Every row comes from one small tree of marks. The marks that hang from a mark follow it in brackets, in alphabetical order. Every link used is in the known rows. Which tree was each row made from?
(in the rows, 128 means zero)
Known rows:
fufarab{digaf{beto{gapuz} meti} fizak vife}: [115 136 146 176 143 150 152  93 159  96 100 161 158 170 122 166 189  92
 218 172 123]
gapuz{beto{digaf fizak}}: [132 102 152 173 138 128 140 106 134  98  78 171 154 131 147 143 150 119
 139 158 143]
vife{fufarab{digaf{beto meti}}}: [124 121 126 154 144 137 139  85 136  90 133 172 151 154 167 131 181 105
 140 171  88]
vife{fufarab{digaf{beto{gapuz}} fizak}}: [138 133 154 160 144 152 129  83 129  90 111 174 154 158 141 142 165 128
 161 185 102]
fizak{fufarab{digaf{meti}}}: [125 142 138 143 137 130 155  74 162  98  91 150 155 119 165 162 153 112
 161 170 101]
meti{fizak}: [120  85 152 163 145 121 148 118 101  99 106 157 143 125 149 128 156 162
 148 173 122]
meti{fizak{fufarab{digaf{beto} vife}}}: [128 121 131 161 121 131 159  77 142  94 106 167 140 172 160 142 133 135
 198 182 113]
meti{fizak{fufarab{digaf{beto{gapuz}} vife}}}: [126 121 136 155 118 139 152  73 141  89 100 167 146 185 151 147 134 124
 223 182 121]
fizak{fufarab{digaf{beto{gapuz} meti} vife}}: [119 144 119 150 121 148 157  68 161  93  97 164 156 171 158 154 152  87
 218 171 106]
fufarab{digaf fizak vife}: [157 136 163 140 144 144 153  86 173 109  73 147 152 129 117 154 167 121
 204 181 125]
fizak{fufarab{digaf vife}}: [155 143 135 121 120 141 157  62 173 105  74 154 151 133 153 144 135 111
 206 178 109]
gapuz{beto{fizak{fufarab{vife}}}}: [118 128 138 149 111 145 146 105 113  96  70 171 153 137 173 118 107 143
 163 172 116]
fizak{fufarab{digaf}}: [143 142 144 133 135 132 154  71 157 102  79 156 151 112 162 153 137 126
 167 178 107]
beto{fizak gapuz}: [123 100 161 170 136 135 135 121 112  95  71 158 161 117 137 121 167 133
 177 176 136]
fufarab{digaf{beto meti} fizak vife}: [119 137 141 175 146 143 159  94 161 101 106 159 151 157 133 154 188 106
 192 171 113]
beto{digaf}: [153  97 141 152 146 130 151  84 148 110  92 158 152 110 133 145 171 111
 156 159 133]
gapuz{beto{digaf{meti} fizak}}: [112 102 145 180 140 128 142 109 136  94  88 165 158 136 150 153 165 106
 136 149 139]
vife{fufarab}: [139 107 136 129 136 143 135  97 105  99 111 165 151 117 165 103 152 145
 132 172  91]
digaf{beto fufarab{vife} meti}: [100 129  97 152 132 140 154  99 118  91 134 175 149 158 181 112 175 117
 141 171  91]

Write each row's tree:
[ 81 139 125 185 146 145 142 106  99  85 129 175 159 153 164 143 176 135
 123 176 101] : digaf{beto{gapuz} fufarab{fizak} meti}
[152 131 162 142 146 146 132  81 145  99  98 159 153 126 138 144 160 137
 146 186  99] : vife{fufarab{digaf fizak}}
[116 109 122 144 132 134 145  84 143  86 109 168 152 179 159 161 150 100
 149 157 127] : gapuz{beto{digaf{fufarab{vife} meti{fizak}}}}
[117 121 138 175 134 141 147  99 164  90  91 163 158 175 134 142 196  77
 224 170 130] : fufarab{digaf{beto{fizak gapuz} meti} vife}
[134 145 129 129 124 142 160  65 174 101  84 149 155 138 157 154 147  97
 202 170 105] : fizak{fufarab{digaf{meti} vife}}
[120 134 129 148 136 147 145  82 147  95  99 167 157 158 150 166 151 103
 139 158 122] : gapuz{beto{digaf{fufarab{fizak vife} meti}}}
[109 102 143 192 138 135 142 124  93  94 100 177 153 138 151 109 170 139
 164 177 127] : digaf{beto{fizak gapuz}}
[152 115 141 148 123 145 133  75 166  92  68 162 163 157 123 138 166  86
 197 178 148] : beto{digaf{fufarab{vife}} fizak gapuz}
[119 102 130 163 144 121 145  81 148  91 118 156 151 149 147 165 178 110
 128 164 124] : beto{digaf{fufarab meti{fizak}}}
[ 78 120 128 202 124 140 147 110  99  87 108 174 159 148 175 125 157 126
 158 170 111] : digaf{beto{fizak{fufarab} gapuz} meti}
[124 137 150 157 118 148 143  79 171  90  61 150 165 153 138 151 154  91
 226 177 127] : beto{fizak{fufarab{digaf{meti} vife}} gapuz}
[ 78 109 117 182 142 128 142 108  93  75 142 177 151 180 174 139 174 132
 133 174 107] : digaf{beto{gapuz} fufarab meti{fizak}}
[146 123 121 123 131 140 145  78 146  97  92 174 152 153 158 147 140 100
 149 162 124] : gapuz{beto{digaf{fufarab{vife}}}}
[109 127 144 161 122 135 143 112 103  94  76 172 153 120 181 123 111 155
 130 172 114] : gapuz{beto{fizak{fufarab}}}
[115 101 137 160 142 130 137  76 147  83 108 157 160 167 135 173 179  94
 159 164 136] : beto{digaf{fufarab meti{fizak}} gapuz}
[ 77 108 118 180 117 145 155  96 100  84 125 171 151 186 163 134 145 124
 196 165 109] : digaf{beto{gapuz} meti{fizak{fufarab{vife}}}}
[135 117 149 183 149 120 149 108 147  98  96 171 147 134 150 133 184 123
 159 181 125] : fufarab{digaf{beto{fizak}}}
[120 100 135 161 119 147 150  65 154  91  94 152 160 175 127 171 153  84
 219 157 138] : beto{digaf{meti{fizak{fufarab{vife}}}} gapuz}
[122 101 129 161 124 137 157  68 158  98 102 151 152 157 141 158 151 104
 188 156 126] : beto{digaf{meti{fizak{fufarab{vife}}}}}
[116 105 133 157 147 132 149  99 133  98 102 165 156 135 153 161 162  99
 136 142 128] : gapuz{beto{digaf{meti}}}
[136 119 142 161 150 130 148  95 141  96 102 171 151 147 143 146 182 103
 186 174 125] : fufarab{digaf{beto{gapuz}}}
[ 86 110 109 166 128 140 146 101 107  77 135 176 151 198 164 131 169 116
 171 174 108] : digaf{beto{gapuz} fufarab{vife} meti{fizak}}
[142 144 122 142 121 142 162  65 156 102  94 169 146 152 165 132 135 112
 201 178 103] : fizak{fufarab{digaf{beto} vife}}
[137 140 137 133 135 149 146  92 129 101  89 159 152 123 149 125 148 149
 147 186 108] : digaf{fufarab{fizak vife}}
